What can hang from each mark:
tigug: namok
kilus: berefo zirunit
pined: ridi
berefo: gagi kego kilus padopi ridi
ridi: berefo pined
padopi: berefo
zirunit: kilus
babat: rikarol zipud
rikarol: babat kego
kego: berefo rikarol
gagi: namok
namok: gagi tigug

Every row comes from one small tree of marks. The marks that hang from a mark follow it in brackets, in alphabetical order. Every link used is in the known rows. Which tree was each row made from?
Known rows:
namok(gagi): [  7  -2 -19   2  -6  -6   6  -1  25  21 -22  20 -13   6  16  -1  -6  -3
   8 -21  29   9  -8  -7  -5   9   9  -6 -11]
ridi(berefo(gagi kego(rikarol(babat)) padopi) pined): [ -8   0   9 -14 -21   9  -4  -8   4 -27  12  -2   3 -11  20 -24   3 -17
  21  18   1   2  11  -4 -10  -7 -25  -6  21]
padopi(berefo(gagi(namok(tigug)) kego ridi(pined))): [-14  12  -3  -6  14  11   3  15 -17  -3  18  10   3  25  -5  -4  11  -3
 -29  12  -4  -4  -1  10   3 -10 -21  16  13]
namok(tigug): [ 17   6 -35 -40  -6  -9   9  13  11  29 -28  11  -8  17   9 -13   4 -12
 -14 -32  18   6  -7  -2   3  -2  19   1 -11]
rikarol(kego(berefo(gagi(namok) kilus))): [ -3 -19  11   3   9   8  21  -4   9  -4  15  -2 -17  18  10   0  -9   7
 -17  17 -25 -16  10  -1   9   2   2   9   5]
zirunit(kilus(berefo(gagi kego padopi ridi(pined)))): [-15 -15  21   8  20  10  -6   4 -12  11  11   8   3   6  -5  -1  21 -23
 -18   3   0  -5   8 -13  -3  21  -7   4   1]
babat(rikarol(kego(berefo(gagi kilus padopi))) zipud): [ -4 -10  11  12   6 -20   5 -24  -6 -13  -3  -4 -19 -16 -21  15 -22  25
  23  -6 -23   9 -16  -8  -3 -14   2  16   7]
tigug(namok): [  8   7 -13 -26 -19 -12   4   3  23  16  -8  18 -21  14  21   6  -7  -2
 -18 -14  11  11  -1 -20  25  -3  24 -20 -11]
kego(rikarol): [ 22   6 -29 -22 -11  -9   8  -8  27  14 -29  -5   0  -3  11   4   1  16
  12 -14  10   9   7 -14  -4 -10   6 -33 -11]
berefo(gagi kego(rikarol(babat)) kilus padopi): [ -8 -14  14   3   2  23 -25  13   0 -18  18  -9  16 -16  -1 -19  -4  12
  44  11 -23  -1  17  23 -13 -12 -23 -14  -2]
padopi(berefo(kego)): [  6 -17  -1  11  -1   5  -7   0  14  13   4  -4  -4   7 -10   2  29  12
 -21  -5 -15 -15   4  -7   9   3   2  -5   7]
kego(berefo(kilus ridi) rikarol): [  7  19 -17 -14  -7  12   9   1  19 -16  -1 -26   2   7 -27   8  -9  26
   5   3   7   0   3   4 -13 -11  19  -7   3]
ridi(berefo(kego kilus padopi)): [  4  -2  20  -2 -11  10 -15   2   5 -23  12  -9 -15  -9  -4 -13  18 -13
  -2  -3  -9 -21  11   5  -6  -1  12   0   6]
pined(ridi(berefo(gagi kilus))): [ -9  25  -4  -1 -23  -3  -2  12  -6  -9  -3  -2  -1  17  21   7   6 -20
   6   1  37   8 -12 -21  -2  -3  18   2 -14]
zirunit(kilus(berefo(gagi(namok(tigug)) ridi(pined)))): [  0   7   6 -17  21   0  10   7  -6  14  12  18   0  32  17   3  12 -30
 -32 -10  20   0  -5 -22   3  19   4  16 -10]
rikarol(babat kego(berefo(gagi))): [  4 -37   4   2 -10   9  25 -25   9  10   0  -5  10   4  14  -1 -12   6
 -19  16 -19  -4  -9   3  21   9  -7   8   6]
kego(berefo(gagi) rikarol): [ -5  -1 -13  -5 -16  12   9  -2  25  -2  -1 -18  -4   4  -9   0  -1  23
  31   5  -1  11  -4  -9  -7   4  -9 -20   6]
pined(ridi(berefo(gagi kego(rikarol(babat)) padopi))): [-19   8  -4   0 -23   6  -1  -6 -20  -2 -14 -11  17   1   6  -4  18  -4
  11  11  14  10  -3  -6 -10  -5  -7 -16  -8]
kilus(zirunit): [  9   3 -35  11  -4 -21  -9  17  12  32 -22   8   3 -12   6  12   5  -8
  -4 -31  14  -8   8  -2  11  10  22 -11 -12]
gagi(namok): [ 22  13  -8 -12  17 -13  21  -9   1  24 -15  19 -16  26  28   2  10   3
 -34 -12   7  -7   8  -8   9   5   7 -11 -14]
berefo(gagi kilus): [  5   5   4  -1  -4   6 -13  24  14  -7  12   8  -6   5  21  -1 -13 -10
  24  -4  13   6  -6  -2   5  -1   2   3 -11]
zirunit(kilus): [ 22 -11  -6 -17  17   1   2 -12  18  30   0  19 -14  16  23  10  11 -19
 -28 -16  16  -8   3 -22  15  23  19 -10 -13]
berefo(gagi(namok) kego(rikarol(babat)) padopi): [ -9  -9  11   1  14  15  -1  -8 -18   2   3   3  12  -4   8 -17  10  18
  17  14 -29   1  16  20  -8  -4 -40 -26  -3]
babat(rikarol zipud): [ 22  10 -16  -6   2 -34   5 -25   2  15 -31  10 -18 -10  -4  23  -9  19
  14 -33  13  20 -21 -19   2 -13  13   1  -6]
babat(zipud): [ 32   0 -11  -9   2 -25  -3 -13   3  22 -22   8 -15  -5   2   6  -3  -4
   0 -12  18  13  -6  -8   0   0  20  -1  -6]
babat(rikarol): [  9  10 -22  -8  -4 -19  14 -15  14  17 -35  10 -12   2   7  19   0  22
   2 -37   9   8 -15 -22  11  -8   6  -8 -10]
ridi(berefo(gagi(namok) kilus(zirunit) padopi)): [ -8  23  24  14  -7  -4 -19  17  -9 -33  27   3  -6 -12  16  -5   2 -23
  15  -5   2 -13  -7   7  -1  11   2   5  -6]
rikarol(babat(zipud) kego(berefo(gagi ridi))): [ 10 -26   6   2  -4   0  21 -34 -15   5  -1  -7  13  -8  -9  10 -24   5
 -18  25 -11   9 -19  16  14  -1  -3  22   8]

Write each row's tree:
[  2 -30  20   9  18   4  -8  -4   4  23   4   2  -5   7  -3  -2  36 -12
 -24 -15 -11 -18  14 -21  -1  29  11  -7  -7] -> zirunit(kilus(berefo(kego padopi)))
[ -9  22 -14 -11  -2   0  14 -10   1 -10 -15 -19   5  -1 -28  -9  -6  21
   3  11   4   6   6  -1 -21  -4   2 -11  15] -> kego(berefo(padopi ridi(pined)) rikarol)
[ 14 -37   9   4  -6  -4  18 -33  -1   9   4  -5   5  -5   5   2 -19   4
  -9  21 -17   5 -13   5  14   6  -2  17   9] -> rikarol(babat(zipud) kego(berefo(gagi)))
[-18  -3  -1  -1   0  23  -7  -5 -29  -1 -14  -7  29 -26 -25  -4   0  15
  19  18 -15  14   1  36  -7 -13 -39 -20   0] -> berefo(gagi kego(rikarol(babat)) padopi ridi)
[ 38   0 -21 -22 -11 -16   4 -26  17  12 -22  -6  15 -10  14   4 -10  14
  14  -9  14  18  -5  -6  -2 -10   8 -19 -10] -> kego(rikarol(babat(zipud)))
[-19   6  22  24 -10  -9  -2  11 -23  -2 -21  -7  16 -15 -21  -1  14  -1
   5  -5   3  15 -24  -2  -7  13 -12   3 -11] -> kilus(berefo(gagi padopi ridi))
[-11 -14 -10   3  -5  -7  26 -21  12   6 -19   0 -15   0  -3  19  -8  29
   1 -13 -19   2 -14 -16  14  -7  -7   0   5] -> babat(rikarol(kego(berefo(gagi))))
[-11  32  19   5  -2 -11 -14  21  -4 -40  34  13  -8  -2  33 -17  -9 -38
  12   4  14 -13   8  -6  -6   5   0  17   9] -> ridi(berefo(gagi(namok) kilus(zirunit) padopi) pined)
[-17 -13  21  14  11  20 -27  25  -8 -10  17   3  -6  -9  -6 -18   4  -2
  28   7 -21  -7  17  20  -8  -3 -16  -3   1] -> berefo(gagi kego kilus padopi)
[-15  14 -15  12  22   0 -24  32 -21  -4   5   4   9 -15 -25  -8  -4 -12
  -9  -1  -1 -20  38  29 -13 -15  13  11  10] -> berefo(kego kilus(zirunit) padopi ridi(pined))
[  8 -22 -12  -9  -7  13  -8  -8   6  13  -4  -3  10 -10   4  -1   0  11
  32   9  -8  15   9  11  -2 -13 -24 -18   1] -> berefo(gagi kego(rikarol(babat(zipud))))
[-15  25  17   8   6   7 -18  21 -27 -23   2   4  10 -15 -14  -2 -18  -8
  18   7   7  12 -17  24  -4  -4 -10   6 -11] -> berefo(gagi kilus padopi ridi)
[-17   9   8  28   3  -5 -35  39  -7 -11  14   5   8 -25   1  -6 -11 -14
  39 -12   0  -3  -1  14  -3  10   1   0 -12] -> berefo(gagi kilus(zirunit) padopi)
[ -9  19   0 -10  28  20   1  22 -18 -11  24  18  -7  26  10  -2 -10 -10
 -15  22   5  -7  29  21  -2 -23 -17  18   8] -> berefo(gagi(namok) kego kilus ridi(pined))
[-18  18  19   8   3  -9   7  16 -33  -1 -15   0  13   4 -14  -9  16  -4
  -9 -10   0  10 -21   4 -11  10 -13  10 -15] -> kilus(berefo(gagi(namok(tigug)) padopi ridi))
[-19  -5  14  17  -5   8   0   3  -2   1   1  -6 -10   1 -16 -14   4   7
  14   6  -8   4 -14   1  -2  23  -8  -1   8] -> kego(berefo(gagi padopi))
[ 11 -13  -9   1   3 -26  20 -37   3   9 -21  -3 -23  -8 -17  24 -14  28
   0 -14 -15   8 -12 -16   5 -14  12  10   8] -> babat(rikarol(kego(berefo)) zipud)
[ -9 -10  -1  -3   2   8  19   0   4 -11   8  -4  -8   9  -2   2 -21  -1
 -17  24  -9  -7   7   3   6  -9   3  19  14] -> rikarol(kego(berefo(gagi kilus ridi(pined))))
[  6  19  -7   1  -1 -10   3  -1   3  -3  -3   3   7   8  -4   7   4  -2
 -32   2  16   1 -14 -11   7  -2   6   9   7] -> padopi(berefo(ridi(pined)))
[  1  11  -3  19   8 -16 -28  28   0  -1   0   2   4 -20  -3  -6  -4  -8
  13 -23   2 -15  11   9  -5   7  26  -2 -13] -> berefo(kilus(zirunit) padopi)
[-15  10   8   4   3   8  10  -6   1 -10   4 -14  -5   6 -10 -12   2  28
  24  11 -16   5   0   0 -16   9 -19 -22   4] -> kego(berefo(gagi(namok) padopi) rikarol)
[ -7  16 -11  -5  -5   5  11 -12  -2  -6 -20 -24   6  -8 -40  -2   1  30
   4   5  -4   6  -4   8 -17   1   3 -19   6] -> kego(berefo(padopi ridi) rikarol)
[-18   7  -4  24   6  10 -27  35  -3 -17  34   0  13  -3 -15   8   1  -8
  -1   9  -1 -13   8  13   3 -10  -5  20  14] -> padopi(berefo(gagi kego kilus(zirunit) ridi(pined)))
[ 10  -1  -9 -22 -15  -1   8  -7  19  -4   1   7 -21  11  23 -12  14 -25
 -19   3  14 -13  22 -17   0  -7   7   4  21] -> ridi(berefo(kego) pined)
[ -7  18  30   9  20   0 -12  18 -16 -18  20  13  -7   7  19 -15  -7  -6
  15   4  -6  -3   0   8  -4   6 -12   1 -14] -> berefo(gagi(namok) kilus padopi)
[-10  15  19  15 -21  -2 -28  20  -1 -32  20  -2  -1 -25   6  -4   0 -27
  29  -7   6  -7 -12   5  -1  11   6   5  -4] -> ridi(berefo(gagi kilus(zirunit) padopi))
[ 18 -33   4  -3  -5   6  22 -21  18   3   8 -11   7  11  13  -3 -13   8
 -29  10 -18 -17   3   2  16   3  16  14   4] -> rikarol(babat kego(berefo(kilus)))
[ -8  18  10   8   2 -12  17  11 -13   1  -9   7   7  17  11   3   8  -9
 -16   1  16   9  -7 -16  -3   4 -11  13  -5] -> kilus(berefo(gagi(namok) ridi(pined)))
[ -9   8   3   7   8  16  -1   0 -11  -7  12  -6  10   7 -15  13  17  22
 -10  16 -17  -2  -2  12   2 -11 -27 -11   4] -> padopi(berefo(gagi(namok) kego(rikarol) ridi))
[ 20 -21  -4  -8   1 -10  28 -39  -8   8  -6  -5   9   1  -3   4 -24   2
 -37  23  -4   2  -4   6  10  -5  12  26  15] -> rikarol(babat(zipud) kego(berefo(ridi(pined))))
[ 12 -33  16   1   8   7 -10 -12  11  17  17  -2   8   3   7   8  20 -10
   3  -4  -3   1   4 -20   0  18  -1  -4  -7] -> zirunit(kilus(berefo(gagi kego(rikarol(babat(zipud))))))
[  5  17   7 -15 -16 -17   4  -9   6 -19  -5   7 -14  -3  23 -20   3 -29
  -9   0  20  -4   1 -21  -5   5   8   3  13] -> ridi(berefo(padopi) pined)
[  4 -18  17   5   7   1  -4   1  14  18  10   9  -3  13  17   9  21 -21
  -9 -14   9  -2  -8 -32   9  32   6  -1 -14] -> zirunit(kilus(berefo(gagi)))
[ 13 -24  10   4   3  -8  19 -41 -22   5 -11 -11  14 -14 -19   1 -17  10
 -30  21 -18   1 -13  19   7   2   7  17   8] -> rikarol(babat(zipud) kego(berefo(padopi ridi)))
[ 16  14 -21   0  -7   0  -5  -4   7 -12  10 -28  25 -10 -29  14 -21  19
  14  -1  10   3  -3  18 -10  -9  26   8   2] -> kego(berefo(kilus(zirunit) ridi) rikarol(babat(zipud)))
[  4  10  -8  -4   5   9 -11  10  12 -21  19 -12   9   7 -15   3   5  12
 -12  10  -3 -11  16   0  -8 -24   4   4  14] -> padopi(berefo(kego(rikarol) kilus ridi(pined)))
[-12 -14 -13  19   3  15 -30  42   9   7  21   5  -2  -8   0   4   2 -10
  27  -7  -7 -14  26  19   4  -5   0   1  -1] -> berefo(gagi kego kilus(zirunit))
[-12  -5 -14  -3   3  23   0  10 -18  17 -14   8   1  -3 -18  10   6   1
  -5  10   0   8   2  25   7 -10 -23  -5   2] -> berefo(gagi kego ridi)
